Each row comes from the steps of one walk. Every step used is in the known rows, and no mark comes twice. Write the walk behind each row, first mark first.
Known rows:
denob, meda: [ -3  -7   2  -6   6   0  -6 -23  -2  -5   4   0   3 -12  10 -10 -10  -5
   1 -15  11  19   3  -2   2   3 -14   8 -17   7  -4   6]
meda, fatu, galor, pasor: [ 12  -6  -3   8  -3 -18   7 -17   8 -10  -7  18   4  15  -3 -13   9 -18
  19  -2  -7  -4  -7   5 -16  -3  -6  21  -2   3  20   1]
denob, fatu, sadum, galor, pasor: [ 14 -19   3  11  -5 -21   6 -33   1  20  27  10  -5  -2  12  -3  -1  -4
   9 -10 -31  10 -10  -1  -3  -9  -8  17   4   6  12  17]
galor, sadum, fugulam, pasor, meda: [ 16   3  -8 -15  18  -5 -18  -7  27  -3   2  -3  15  14 -14   6  -5  -2
 -18   9  19   1  -2   3 -11   9  11  12 -10  28  -6   4]
sadum, galor: [ -3 -15  -8 -13  19  -5   0  12  10  -6  14  -5  -2  -2   7  15   3  -3
   4   2  -9  16   2  -7 -20   2  -7   5  -3  -2  -8  -1]
meda, fatu: [  8  -4  13   3  -2 -10  14  -8   2  -3 -12   8   3   6  -6 -11   2 -10
   3   2 -10  -8 -15   2  -6   4 -25  14  -5   9  10  -6]
fugulam, pasor, galor, sadum, fatu: [ 13 -17 -12 -14  22   6 -17   4  19   7   9  17   1   7   1  15   2 -21
  -6  10  14   0  -7   5  -4   0  11  -9  -7  -2   0 -15]
pasor, galor, fatu, sadum: [-16 -24  -6 -12  17  16  -4  16   1  15  19  14 -14 -16  -1  14   3   6
  10   9  -4  20 -18   4   8  -3   4 -23  18 -11  -8  -9]
denob, fatu, pasor, galor: [  7  -4   0  15  -7 -11  14 -20  -8  11  13  10  -8 -12   7  -2  -4 -10
   6  -6 -18  -2 -15   2   8 -11   1   2   9  -6  12   5]
meda, fatu, galor: [  9  -4   7   8  -3 -15   9 -10   5 -10 -21  14   0   9  -4 -14   9 -11
  16  -6 -14  -8  -7   8 -10   1 -10  17   3   6  16  -3]
denob, fatu, galor, pasor: [ 12 -12  -8  16 -10 -22  -1 -36   0  -1   8  16   3   3   6 -11  12  -8
  21  -9 -11  -1  -2   4  -4 -15  13  14   2   0  15  16]
sadum, fugulam, pasor, meda, fatu, denob: [  8   5   7  -4  20 -17   3  -1  21  -1  -3  -4   0   9  -9   3 -13 -15
 -16  -6   7 -30   4   8   7  18   0   8 -12   8   4  14]
galor, pasor, sadum, fugulam: [ 11 -10 -33  -3   0  -4 -17  -7  17  -4  16   5  21   4  -4   3  -4  -9
  -7  16  31  -2   0  -7 -20   4  17   6 -17  -1  10  10]
denob, meda, fatu, pasor: [  4   2   6   3   3  -9  11 -29  -4  -6  -2   6  -2  -8   9 -18 -15 -19
   0 -16   0  16  -5   1   1   1 -26  19 -14   7   8   4]
meda, fatu, sadum, pasor, galor: [ 14 -16  12   1   5  -9  19  -8   4  10   8  21  -1   6  -7  -4 -10  -7
   6  -5 -35   9 -24   2  -7  13 -22  13   1   5  21  -4]
sadum, fugulam, pasor: [  9  -1   2  -2  22 -10 -15  -3  20   1   9  -3  -6  -2  -4   4 -10 -10
 -22  -1  10 -19  10   7   0  10   5  -5  -9   2   4  12]
sadum, fatu, meda: [ -8  18  12  -5   1   9   2  13  -6  -2   5   0 -10  -3   9  15  -5 -14
 -20  12   2   0   0   6  -3  18   4   6   1 -14  18  -1]
fatu, galor, sadum: [  7   0 -15  -1   1  -5 -19  -3  13 -10 -12  11   5  11  -3  -3  12   1
  15   1   3  12   5   7 -16  -5  25   9   7  13   3   2]
fugulam, pasor, sadum: [ 26  -9 -21   7   8  -5  -8  -4  16   6 -19  12   6   3   1  -3   2 -19
 -12  -3  24 -23   5   2  -6  -2  11  -9 -16  -8   1  -3]
meda, fatu, denob: [ -3  -7  15   5  -3 -10  18   6   5  -2 -13  16   1   5  -7  -9   1 -12
   2   8  -6 -16 -20  -1  -4   9 -20  12 -12  10  11  -1]
pasor, sadum, fatu: [  5   4 -18 -12  -3   9  -9  16   0  -6 -24  -3  15   1   1   5  -3  -4
 -10  11  21  -4   1   4 -13  10  11   0  -7  -9  12 -11]
denob, fatu, sadum: [ 13 -10  15  18 -14 -17   8 -34  -7  22  10  10  -7  -5   7 -10  -2   3
   6 -14 -31   1 -10   5  10  -8  -8  11   9   9  14  14]
pasor, sadum, galor: [ 10 -17 -28 -10   6   0  -6  17  14  -7 -14  -2  16  -7  -1   8   2   1
  -4   7  18   2  -1  -9 -27   6   3  -1 -12  -2  -4  -7]
denob, meda, fatu: [  2 -10  11  -3   5  -7   4 -29   0  -8  -5   6   6  -8   4 -16  -9 -12
   4 -13   6  14  -7  -1  -1   5 -31  18 -20  13   4   1]
sadum, fugulam: [ -2   1   5  -5  11  -5 -12   4  12  -4  10 -10  -1  -6  -8   5 -12   3
 -15   4   5  -8   5   3  -1  14   2  -1  -3   8   5  12]
pasor, meda, fatu, galor, sadum, fugulam: [ 14  16   2 -12   4 -16  20 -11   9 -14 -26  -9  17  26 -14  -4  -2  -5
  13 -14  -7 -13  -4   6   0  12  -4  33   3  18   2   1]

Which walk is each row?
[ 14  18   1  17 -10 -19  28 -30 -12   7  -2  -2  -2   2   6 -10  -7 -10
   4 -19 -22 -11  -5   5  15 -10   0  16   9  -2   9  13]	denob, fatu, pasor, meda
[  5   3  11   5   1  -8  -7  -6   7  20  17   0 -14  -1   4   3 -17   6
 -10  -9 -23   5   3   5   6  11   1   3  13  10  13  16]	fatu, sadum, fugulam
[ 12  16   7  14  -4 -12  25  -9  -4   0 -10   8  -7   4   0 -13  -7 -20
  -2  -3 -17  -6 -13   5  -4  -1 -17  14   3   0  18  -3]	meda, fatu, pasor
[ 10  -4  -1  10  -1 -11   5 -19   0   9  17   7  -4 -12   1   0  -7  -6
  -3   1 -12   1 -17   3   2  -6   3   4   7   5  11   7]	denob, fatu, pasor, galor, sadum, fugulam
[-20 -25  -9 -17  20  18  -4  20   2   3  14  11  -8 -17  -6  15   9   4
   9  14  10  15 -18   2   6  -4   4 -24  11 -13 -12 -11]	pasor, galor, fatu
[  2  13   9  -7  -1 -12  35   0   1  -6 -25  -5  14  22 -10  -3  -5 -10
  10 -10  -7 -24 -11   0  10  14 -15  27  -4  10  -2   0]	pasor, meda, fatu, denob
[ 14   6 -15  -6  12 -12 -17  -6  22 -11 -12   4   7  18  -7  -1   6  -4
   7  -5   6   1  10  10 -11   2  28  13   4  16   3   9]	fatu, galor, sadum, fugulam, pasor, meda
[ 15  -9 -11   8  -5 -16   4 -13  11 -12 -16  19  10  12  -4 -14   9 -17
  16   1   1  -7  -8   3 -20  -2  -3  20  -6   3  20  -1]	meda, fatu, galor, pasor, sadum
[  7  29 -11 -17   6   6  -3   3   1  -6  -2  -6  10  23   2   8  -8  -8
 -11  11   4  20  -3   9 -11   2  15  19   6  13   6  -7]	galor, sadum, fatu, pasor, meda
[-15 -15 -13 -15  31   1   2  15   5  -5  14  -3 -10  -9   5  12  10   2
   2   5  -2  25  -2   1 -16  -6  -4  -6   4 -12 -17   4]	sadum, galor, fatu
[ 12 -17  11  12  -5 -20   8 -28  -2  20  19   7  -8  -6  11  -3  -1   1
   7 -13 -35   8 -10   1   0  -7 -11  12   7   8  10  13]	denob, fatu, sadum, galor
[ 15  -9 -16 -15  16   1  -7  -3  14  -8  13  12  21  14 -18   3  -4   5
 -10  13   2  28 -13  -4 -26   9   9   8 -13  17   1  -3]	galor, sadum, pasor
[ 11  -3  21   9  -1 -15  10 -13   7  10   0   9  -7   5  -5 -10 -10  -6
  -4  -4 -26  -5 -13   7  -3  12 -23  17   5  16  20   4]	meda, fatu, sadum, fugulam
[ 29   7  -6  -1  14 -16  11 -18  17  -2 -21   8   8  27  -4  -6   4 -25
   4 -16   3 -21   2   9   2  -2   1  18  -7   5  -1  -1]	fugulam, pasor, meda, fatu, galor, sadum
[  6   1 -13  -4   7  -7 -24  -1  19 -13  -6   5   4   9  -7   0   7   3
   7   2   6  10   6   9 -17   2  26   9   7  18   6   7]	fatu, galor, sadum, fugulam
[-21  13   8 -14   4   8   0  26  -8  -4  -2   2  -6   9  10  11  -7 -11
  -7  14  -1  -1   1  10   1  13   8   3  -3 -10  15   0]	sadum, fatu, denob
[  4 -21 -13  -6  27   5  -6   3  12  11   8  19 -12  -5   1   8   8 -17
  -2   2  13  -6  -6   7   7  -9   9 -24  -1 -18  -9  -6]	fugulam, pasor, galor, fatu
[-16   2   0   8  14  10   7   6  -3   3   4   9 -20 -21  -3   1  12   1
 -19  10  16   6 -10   6   4  -1   3 -17   7 -16 -12  13]	galor, fatu, meda
[ 10  -6 -18  -4   2   0 -15  12  15  -6 -18  -5  16 -10 -11   2  -8   5
 -18   9  27 -14   1  -2 -14  16   9  -5 -12   6   5   2]	pasor, sadum, fugulam
[ 17 -22 -13 -10  20   3 -16   0  24  10  10  20   1   4  -2  12   4 -18
  -5   7  15  -3 -10   1  -4  -3   9 -11  -9   1  -5 -13]	fugulam, pasor, galor, sadum
[ 17  -7  -1   1   5 -15   6 -11  11 -13 -16  19  10  16 -13 -13   7  -9
  12   2 -13   7 -13   6 -22   5  -6  22  -4  14  17  -4]	meda, fatu, galor, sadum, pasor
[-10  24  -3 -13   7  12   4  18 -14  -1  10  -1 -13   4  15  17 -14 -18
  -4   8 -11  11   0  13   2   4  12  -1  16 -21  20 -10]	sadum, fatu, pasor, galor
[ -4  45  -1 -11   4   3  18   8 -18  -5  -4 -14  -7  18  14  10 -17 -19
  -6  -5 -14   3  10  16   8   5  12  15  16 -18  18  -2]	sadum, fatu, pasor, meda
[ 22  -1 -17  -2  11  -1  -9   0  11   3 -19  10   5   8   6   2  -1 -23
 -15   0  22 -18   7   8  -6   1  12  -7 -15 -14   9  -7]	fugulam, pasor, sadum, fatu
